Known rows, with every way that one mark hangs from another
{M C P {V {R J} Y}}: [-20.8  13.5  40.7  30.6   3.9 -17.4 -14.4  36.5 -10.8 -33.5  18.7 -26.0
 -19.7  24.4  20.5 -17.4   9.1   6.0 -18.5   8.1  42.8  26.4  28.6  13.0
  10.9  25.1  -4.7]
{S {V R}}: [-17.1   5.1  17.9  -5.7 -16.0  10.3  16.0   5.6  -0.2  -9.3   1.4  -5.8
   2.9  -6.4   0.0 -13.4  22.2  -1.7  -5.7   5.8  -8.0  -6.0  12.7   5.3
 -22.5  -8.3   9.6]
{H {W {S {V {M P}}}}}: [ -6.6   7.5   3.5   6.3  16.3  -9.3   4.4 -17.9  -2.0   5.8  -0.7   0.2
 -19.8  15.3   3.9 -15.0  25.5 -14.8  -0.7   2.6  -1.3  17.6  -9.6  20.3
  -1.1 -36.9  10.4]
{B {C {M P {V R}}}}: [ -4.4  15.0  18.0  16.2  23.7 -36.2  10.0  29.6  28.3 -25.0  -0.4 -14.8
  -7.4 -10.3  17.8 -29.1  -6.5   0.5   8.2  -3.1  34.0  19.6   4.2  17.2
  10.1  23.4  17.7]
{C {M {V Y}}}: [ -2.0  13.2   3.5   0.9  -4.7 -21.4   3.0   2.9  16.4 -21.4   8.9 -14.3
 -11.9  -8.1  18.6  -7.8  -3.3  10.3   9.3   7.9  20.4  -1.9  17.3  12.1
  -4.7  11.3   4.4]
{V R}: [-13.5  -2.4   6.1  11.7 -12.8   1.7   2.5   6.9  -4.3 -15.7  -2.4  -0.5
   2.5  -1.9 -20.5  -1.2  16.0  -4.2  -9.2 -12.9   0.7   1.8   9.2   4.6
  -1.0   7.9   7.5]
{Y {V M R}}: [ -5.4   8.1  22.3  -2.2 -21.1   4.2   7.3  -9.4  12.4 -14.0  15.4 -11.4
 -16.9 -22.1  -0.5  -3.4  36.4   7.7 -11.6  -3.3  12.5 -19.7  12.0  -8.2
 -32.9   6.8   8.2]
{Y {V M {R J}}}: [  3.3  19.2  23.6  -3.5 -26.9  13.0   8.3  -4.3  16.0 -12.4  13.2 -12.7
 -18.7 -16.2   4.2   5.8  30.2   5.8 -16.3  -3.5  16.2  -7.7  13.6 -12.1
 -30.5   8.8  12.2]
{S {V M {R J} Y}}: [ -7.3  32.0  16.1 -17.2 -36.6  31.1   6.5  -4.4   9.9  -1.6  18.3 -10.1
 -18.5  -8.8   4.9  -4.6  36.1   5.0  -9.3   6.2   6.5 -11.4  23.6  -5.3
 -37.3  -9.1  14.2]
{V {M P} R Y}: [-15.6  23.7  11.3   0.6 -26.0   9.7 -23.6  -0.7   5.0 -20.3  24.0  -6.0
 -26.1  -9.1 -15.8 -17.7  32.2  12.6  -5.5  -4.2  28.3  -9.4  28.2  -5.3
 -23.9   3.0   0.2]
{J R U}: [ 44.4  29.4   5.5   4.2  -4.5  29.0 -24.4  16.4 -16.7  24.7 -47.9  20.0
   3.9  12.7  -6.6 -18.0 -11.9 -16.1 -10.2 -15.2  -6.3  -1.2   5.4 -15.3
 -12.4  11.9  -3.0]
{M {V {R J} Y}}: [ -3.0   5.2   6.3   4.7 -23.3  10.2   4.5   4.9 -13.9 -27.5  24.1 -12.6
 -10.2   8.3  13.9  18.0  21.4   2.6 -25.3  -3.6  11.5   3.8  25.3  12.7
   8.9  22.8  14.4]
{W {S {V Y}}}: [ -6.4  13.0   6.7  -7.5  -6.9   5.7   7.6 -15.4  -5.6   3.8  -3.1   0.8
   0.4  10.1  13.6 -12.0  32.6   2.1 -10.1   6.0  -5.9   3.1   5.0  14.9
 -17.3 -30.0   7.5]
{Z C}: [ -3.5  -1.2  12.9   3.4   3.4 -20.0  -3.0   8.5   4.0   8.2   1.9 -17.5
 -13.8   4.3   7.3 -13.0   4.1   2.3  16.1  12.0  -0.7   6.0 -17.5  -3.6
   0.0  -7.8   1.9]
{M C P {V R Y}}: [-29.3   2.1  39.4  31.2   9.9 -26.3 -15.5  32.2 -15.0 -35.1  20.6 -24.9
 -17.6  18.1  15.3 -26.7  15.3   7.6 -13.6   8.3  38.5  14.5  27.1  15.9
   9.0  23.1  -8.6]
{H W}: [ -2.7  -0.4  -7.3   9.3  12.7  -4.5   8.1 -15.8  -7.4   3.4  -2.9   6.2
 -13.3   9.7  -5.3   1.9  14.2 -15.2  -1.3  -6.2  -6.7   8.1  -9.9  17.1
  15.6 -18.9   7.9]
{P {M C V}}: [ -5.3  -1.7  22.4  30.0  13.1 -41.8 -25.3  25.1   0.4  -3.8  13.8 -17.8
 -20.5  10.4  15.5  -7.4  -9.7  10.6   7.8   1.3  11.9   4.7 -13.6   3.3
   3.3  15.9  -9.5]
{M C P {V {R J}}}: [-18.4   2.6  43.6  35.5  16.0 -28.1 -12.1  46.4  -5.0 -30.5  13.5 -31.0
 -17.3  24.2  17.3 -18.0  -6.8  -2.2 -12.2   8.8  40.8  35.7  18.5   8.4
  13.8  29.8  -3.4]
{R J}: [ 17.8  23.3   3.3  -2.1 -12.2  17.8   2.3   8.6   7.6   3.6  -4.3  -2.4
  -3.6  12.2  10.0  18.8 -12.7  -3.5  -9.5  -0.3   8.9  24.1   2.6  -7.0
   4.2   4.4   8.4]
{S {V M}}: [ -3.9  10.7  13.5 -19.4  -9.6  10.4   5.1  -4.1  15.1  10.8  17.0 -12.9
 -16.3 -13.1  11.5 -14.0  15.4   1.2   8.0  16.3  -0.6 -15.6   6.1  -9.5
 -35.5 -12.7   5.6]
{C M}: [ -0.1  16.2   2.7   3.1   1.2 -21.4   1.9   6.2  26.2  -8.2 -10.2  -6.5
  -4.5 -10.4   2.1 -14.4 -14.7   5.4  19.4   4.3  16.1   4.2   5.0   2.8
 -10.0   0.7   1.1]
{P {M V}}: [  3.7  -3.6   7.6  15.5   1.3 -32.9 -22.6  15.1  -0.9 -13.2  17.0  -9.1
 -13.8   3.2  15.1   0.3 -13.4  12.9   5.1   1.1   3.1   2.0 -10.7   4.8
   3.1  14.3  -3.9]
{J R}: [ 18.3   6.2  -3.3   5.7  -8.0  13.5 -17.8   6.4  -5.5  14.9 -18.5  14.4
  -1.9   1.7 -10.5 -25.2  -5.7  -7.0 -10.7 -11.1  -2.2   2.3   7.4  -5.3
  -8.1   8.7  -2.7]
{V {M C} {R {J U}} Y}: [  4.2  49.7  22.9   8.8 -28.6  30.4 -17.3   7.6   6.1  10.2   4.1 -12.4
 -32.0   8.3 -10.4   7.4  37.4  -1.4 -11.7 -13.2  28.5  -4.4  19.9 -17.7
 -24.5   8.9   8.4]
{B {C {M P {V R Y}}}}: [ -6.1  20.6  16.2  13.2  17.6 -30.7   9.1  25.3  25.4 -26.4   2.1 -12.4
  -8.7 -10.7  19.3 -28.7   1.5   4.3   5.2  -3.4  35.0  15.2   9.0  19.0
   8.6  20.9  16.9]
{Z C {P {M {V R}}}}: [  3.5   9.6  20.5  12.6   1.8 -56.5 -24.3  30.7  17.0 -18.2  14.0 -20.3
 -39.7   6.7  10.3 -38.8 -22.9  17.5  29.4   7.0  18.2  11.6 -31.8  -5.5
  -5.9   2.3  -3.7]
{R {J U}}: [ 36.1  39.2   9.5  -3.7  -9.8  29.2  -2.5  16.0  -0.4  10.5 -25.0   1.7
   0.2  19.4  12.6  24.0 -17.1  -9.8  -9.5  -3.2   5.6  21.4   0.7 -13.7
   1.2   7.1   8.5]
{M C P {V R}}: [-26.7  -8.8  42.1  36.8  21.7 -36.9 -13.7  42.0  -8.8 -32.1  15.7 -29.4
 -15.5  18.5  12.8 -27.8  -0.3  -0.3  -7.8   9.0  36.2  23.6  17.0  11.9
  11.9  27.8  -7.6]
{Z {C M} P {V {R J}}}: [ 10.4  24.3  19.1   9.8  -7.4 -37.4 -14.6  26.8  33.9 -35.6   9.1 -34.1
 -47.2  27.3   5.8 -42.0 -33.8  -6.5  32.4  -0.8  45.2  32.5 -18.9   4.2
  -5.0   5.0   7.5]

Rows
[ -9.1  10.7  46.9  34.5  17.6 -22.1 -14.6  49.9  -8.5 -26.8   3.3 -28.8
 -15.6  28.1  19.2 -15.7  -8.9  -5.4 -12.4   7.3  38.9  34.3  17.9   5.4
  12.4  31.0  -3.5]
{M C P {V {R {J U}}}}
[-10.1   8.1  18.0  14.2   5.4 -37.3  -5.4  25.6  18.8 -40.1   3.9 -18.7
  -9.5  -5.3  10.4 -26.1 -19.3   7.7  11.3   9.6  31.8  18.2  20.3  12.8
  -2.1  19.2   1.6]
{C {M P {V R}}}
[ 12.3   9.9   8.3   2.4   9.6 -17.7 -26.9   7.1  23.9 -13.0  29.7 -23.9
 -51.2  23.4   4.4 -34.5 -24.5  -9.7  23.7  -4.2  44.6   4.8 -15.1  -6.7
 -13.1   6.3  -7.0]
{Z P {V {M C}}}
[-12.1   8.0  -0.4   7.9   3.4   0.9  14.0 -24.6 -12.4   1.1  -5.9   6.3
 -11.6  16.6  -2.9  -6.5  42.8 -15.0 -11.8  -6.4 -10.6  10.9  -3.4  29.1
   3.6 -37.8  15.7]
{H {W {S {V R Y}}}}
[-11.9  42.0  27.8  13.8 -23.2  12.8 -24.0  15.2  11.5  -8.7  17.9 -16.3
 -35.0   7.0  -9.0 -12.7  27.8   7.3  -9.5  -3.5  43.3  10.1  26.8 -11.6
 -21.3   7.7   0.6]
{V {M C P} {R J} Y}
[-12.1  16.1  16.0  10.4  -3.2 -30.2  -6.6  18.7  14.7 -42.5   7.3 -15.5
 -11.1  -5.3  12.4 -25.2  -8.5  13.2   7.2   9.1  33.5  11.7  27.1  15.6
  -3.8  15.4   0.6]
{C {M P {V R Y}}}
[ -7.1  20.2  10.6  -2.5 -17.1  12.9   9.5  -9.1  -4.9  -2.3  -5.8  -0.4
   0.1  13.5   6.8  -5.5  35.9  -0.6 -18.2  -1.0  -2.8  12.6  10.2  14.7
 -16.9 -24.4  13.6]
{W {S {V {R J} Y}}}
[ -6.6   9.9  15.5  -0.5   5.9  -5.2   1.2  -7.2   7.9  17.1   1.6 -11.7
 -13.4   8.6   9.9 -16.7  26.8  -4.2   0.5   7.0   2.9   6.0  -4.2   2.8
 -24.9 -25.2   6.5]
{W {S {V {M C}}}}
[  0.6   7.2   4.9   2.0  -4.7   7.1 -22.0 -11.8   2.4  -4.3  33.6 -22.9
 -36.8  22.3   7.7  -8.0  13.9  -9.3   4.7  -4.0  29.8  -8.2   4.8   4.0
  -8.2   4.4  -2.3]
{Z {V {M C} Y}}
[-12.4  10.4  23.7  10.6   0.8 -41.2  -7.3  21.8  14.1 -21.2   7.3 -28.6
 -21.7   0.4  16.4 -30.8  -1.8  11.7  21.2  18.4  23.1  14.3   1.1   7.2
  -2.8   3.1   2.7]
{Z {C {M P {V R Y}}}}
[  0.5  22.3  30.8  -0.7 -22.2   6.1   1.1   3.9  16.2 -21.5  12.8 -13.2
 -19.3 -13.4   7.0  -5.7  21.3   9.2 -14.7   2.1  25.4   0.8  17.1 -10.8
 -30.1   9.0   6.4]
{Y {V {M P} {R J}}}
[ -3.6   9.4  15.2   8.8  11.3 -38.4  -6.3  22.1  20.9 -32.4   5.0 -18.4
 -10.3  -4.2  20.8 -25.6 -27.2   9.6  15.8  16.1  31.9  17.4  16.1  10.5
  -1.4  15.2  -2.3]
{C {M P V}}
[ 10.5  16.7   4.8   2.7  -3.6 -31.9 -23.2  15.0  11.6 -22.8  15.5  -0.5
 -27.8   3.0  10.8 -25.3 -24.5  20.7  13.4  -0.4  20.1   0.6 -12.6  -1.1
  -7.0   4.4  -8.7]
{Z {P {M {V Y}}}}
[-17.2  -7.1  38.1  28.3  31.0 -38.1 -15.0  36.9  -5.5 -21.1  17.1 -29.0
 -17.1  19.7  27.1 -26.8 -11.5   2.4  -1.3  18.3  36.3  22.4  11.0   8.7
  12.7  22.4 -12.9]
{M C P V}
[ -5.8  23.8  17.2   9.4  -7.7 -24.1  -5.7  22.1  17.1 -40.7   5.8 -16.5
 -12.3  -1.1  16.1 -18.6 -12.7  12.1   4.0   8.9  36.8  20.1  27.9  13.4
  -2.7  17.5   3.6]
{C {M P {V {R J} Y}}}
[ -9.4   4.8   0.6   8.6   8.4  -3.7  10.4 -21.4  -3.4   7.0  -1.5   0.5
 -19.1  12.7  -5.2  -7.6  37.2 -18.4  -5.0  -5.6  -7.7  11.7  -8.5  21.1
  -1.9 -34.1  16.6]
{H {W {S {V M R}}}}
[ -5.9  23.8  40.7   9.6 -13.9  -0.4  -0.6  10.7  17.1 -15.2  10.7 -19.3
 -23.2  -8.2   7.5 -11.3  24.2   7.3 -13.0   2.2  31.8   3.3  15.0 -11.7
 -29.6  10.0   2.8]
{Y {V {M C P} {R J}}}
[ -3.1  21.0  34.3   6.8 -18.7   6.2   6.4   1.7  16.9  -5.5  11.1 -18.9
 -23.2 -11.3   4.4   0.4  33.3   3.9 -14.6  -3.0  22.8  -5.7  10.7 -12.8
 -30.6   9.7   8.0]
{Y {V {M C} {R J}}}
[ -6.9   6.4  20.1  26.3   4.5 -34.4 -26.5  17.9  -4.0  -6.1  17.0 -14.7
 -22.0  10.2  17.4  -7.1   1.6  15.9   3.7   1.1  13.6  -1.8  -6.6   6.5
   1.2  12.2 -10.2]
{P {M C {V Y}}}
[ -9.3  24.5  16.9 -22.3 -17.1  14.3  -3.7  -4.9   9.2  -2.3  21.6  -9.0
 -18.5 -10.3  17.0 -24.7  22.6  12.2   3.6  21.1  10.7 -15.1  19.8  -4.4
 -37.7 -17.2  -0.9]
{S {V {M P} Y}}
[ -5.2  10.5   2.0  10.2   5.3   1.6  15.4 -16.2  -6.6   3.7  -9.7   3.7
 -12.0  20.8  -0.4  -0.1  30.5 -20.3 -11.8  -6.1  -8.5  23.9  -7.4  24.6
   6.4 -33.1  19.4]
{H {W {S {V {R J}}}}}
[ -9.2   5.7   9.0  10.8 -13.5   8.7 -20.5  -7.1  -0.9 -15.2  31.9 -23.1
 -34.9  21.2  -6.5  -8.8  25.2 -12.0  -1.9 -13.4  30.2  -7.0  11.0   7.4
  -9.0  10.1   3.3]
{Z {V {M C} R Y}}
[-13.7   5.3  23.2  31.7  -1.7 -33.3 -25.4  21.3  -6.0 -13.7  16.1 -14.7
 -20.8   9.6   7.2  -7.7   9.2  13.8  -0.7  -5.3  13.6  -0.9  -2.2   8.1
   0.7  16.1  -6.3]
{P {M C {V R Y}}}
[  8.4  21.3   9.6  11.7  -1.8 -26.0 -37.2   9.6   9.0 -27.5  21.7 -10.6
 -42.3  31.2   9.8 -36.8 -23.5   7.3  18.0  -8.5  38.2   4.6 -15.8   8.0
  -5.5   0.5 -15.4]
{Z {P {M C}} {V Y}}
[  1.0  12.0  18.4  19.4   6.4 -43.0 -23.3  28.9  13.6 -20.1   9.5  -8.6
 -29.8   7.9   3.1 -31.5 -24.0  13.4  15.2  -4.1  25.5   7.2 -16.2  -2.7
  -6.2  10.7  -9.8]
{Z {P {M C {V R}}}}
[ -2.1   8.4   8.4  -7.4   0.5  -0.8   2.8 -11.3   7.3  12.7   3.0  -7.8
 -10.5   4.7  10.1 -12.6  24.9  -3.2  -0.8   7.0  -1.8   4.2  -2.5   3.6
 -25.4 -26.0   9.0]
{W {S {V M}}}
[-10.7  15.2   8.9  -5.2 -14.7   7.7   2.2 -15.0   1.1   3.2   5.3  -4.8
 -10.7   3.8   1.5 -12.9  43.7   0.6  -9.6   0.2   0.3  -1.2   8.8   9.1
 -27.7 -24.8  12.3]
{W {S {V M R Y}}}
[  7.9  40.9   8.9   1.4 -37.3  37.8  -1.7   4.2 -13.2 -12.7 -12.5   7.2
  -0.4  11.9  -7.5  17.5  26.3   0.8 -24.5 -15.9   7.8   3.8  24.2   0.5
  -4.8   5.9  12.0]
{V {R {J U}} Y}
[  9.3  17.7  21.6  12.1  -2.6 -50.6 -23.4  34.0  19.7 -17.0  12.6 -21.6
 -41.5  10.9  13.5 -31.7 -27.2  16.4  26.2   7.3  21.7  19.9 -31.0  -7.6
  -4.5   3.6  -0.9]
{Z C {P {M {V {R J}}}}}
[ -4.7   2.9   8.7  17.2 -13.3 -24.2 -22.7  11.3  -7.2 -23.1  19.5  -6.2
 -15.0   2.4   7.0   0.3   5.2  16.9  -3.4  -6.3   4.6  -3.9   1.0   9.5
   0.8  14.8  -0.3]
{P {M {V R Y}}}
[-24.6  24.0  31.8  -3.3 -17.7   9.0  -3.8   6.4   7.5  -6.5  17.7 -15.8
 -21.2  -6.7   3.3 -31.1  36.1   8.0  -1.0  12.9  17.1 -11.7  23.5  -2.4
 -38.4 -10.9   0.6]
{S {V {M C P} R Y}}
[  0.2  24.6  17.2   7.0 -17.1   6.9 -19.0  19.6  18.9 -13.0  13.7 -14.3
 -25.7  -0.3 -12.9  -5.5   1.1  -1.0  -3.4  -4.3  31.1  20.6  16.0 -15.9
 -16.8  13.6   8.1]
{V {M P} {R J}}
[-14.4 -11.5  21.4  16.3   5.5 -23.2  -9.7  28.1 -10.6 -45.1  20.4 -17.7
  -6.6   7.7  12.4 -15.8  -6.2   3.3 -11.5   8.0  23.5  19.7  21.9  14.0
  11.9  25.8   0.4]
{M P {V R}}
[-15.1  10.7  23.0   7.2   3.1  -9.2  -2.6   2.6   6.2   3.4   0.3 -12.7
 -12.4  10.0   1.7 -25.6  28.5  -3.8  -3.2   4.8   9.1  13.2   2.9   6.2
 -24.8 -20.7   6.0]
{W {S {V {M C P} R}}}
[ -6.4  16.1  30.0  24.3  -5.5   2.2  -1.5  22.2 -15.2 -10.6   9.4 -22.2
 -17.1  22.5  15.8   8.4  25.3  -3.9 -21.5  -4.0  23.3   6.7  20.0   7.8
   7.6  25.6   6.4]
{M C {V {R {J U}} Y}}
[-15.0  -1.8  21.3  17.8   8.4 -13.8  -2.0   9.2 -12.2  -5.6  23.0 -23.0
 -18.4  13.7  23.7  -2.3  22.7   3.9 -10.4   6.7  19.9  -5.5  13.6  10.9
   8.0  16.9  -3.2]
{M C {V Y}}
[  5.7  20.2  14.6  13.8   9.2 -38.4 -26.1  23.8  19.6  -7.4  -0.9  -1.0
 -27.2   7.0   0.1 -35.0 -29.9  14.9  22.3  -2.4  22.8   6.6 -23.3  -8.7
 -10.7  -1.9 -15.3]
{Z {P {M C}}}
[  4.9  24.3  22.0  12.9   2.4 -26.2  -6.5  32.1  17.5 -35.5  -7.5 -17.5
  -9.2   3.1  15.5 -16.9 -25.9   3.2   8.2   7.9  33.5  25.2  20.5   7.2
  -1.9  21.8   4.6]
{C {M P {V {R {J U}}}}}
[  4.3  21.9  15.5  -1.4   1.9 -49.8  -7.2  19.7  30.7 -19.0   9.1 -23.7
 -38.7  -0.1  19.0 -44.0 -20.7  17.3  35.4  16.6  30.9   8.0 -15.3  -1.5
 -10.8  -3.2  -0.7]
{Z {C {M {V Y}}} P}
[ -1.6  21.1  14.4   9.4  22.1 -31.2   8.0  22.6  27.0 -21.3   3.0 -12.3
  -9.3 -10.4  26.0 -28.2  -4.0   5.4   8.1   1.3  35.1  14.3   6.0  17.8
   8.8  18.1  14.6]
{B {C {M P {V Y}}}}
[-11.4   4.4  11.3   2.2  -4.4  -0.7   9.6  -4.9  -3.2  -1.5  -7.9  -2.8
   3.1   9.2   1.4 -12.4  29.2  -5.0 -10.5  -0.2  -7.3  10.8   2.2  14.3
 -16.3 -22.5  11.5]
{W {S {V R}}}
[-12.0   8.1  15.1   8.3  -8.7  -5.8 -20.9  13.6  13.2 -15.5  16.6 -12.9
 -23.4  -9.0 -19.4 -19.1  10.1   1.4   3.0  -4.1  24.8   3.6  13.8 -10.9
 -19.7  10.3   2.4]
{V {M P} R}
[ -7.6  13.0  24.5  31.5  -6.0 -27.1 -24.5  24.6  -3.3 -12.3  14.3 -15.6
 -22.1  13.8  10.8  -1.1   4.7  12.9  -4.5  -5.3  16.6   7.8  -1.5   6.1
   1.9  17.8  -3.5]
{P {M C {V {R J} Y}}}
[  1.4  12.1  24.8  -8.0  -7.3  -4.0  -2.1  -5.4  15.2 -12.6  16.9 -11.7
 -19.2 -18.4  16.5 -14.6  16.6  13.7  -3.7  10.9  20.8 -12.1   9.6 -10.8
 -30.8   1.5  -3.0]
{Y {V {M P}}}
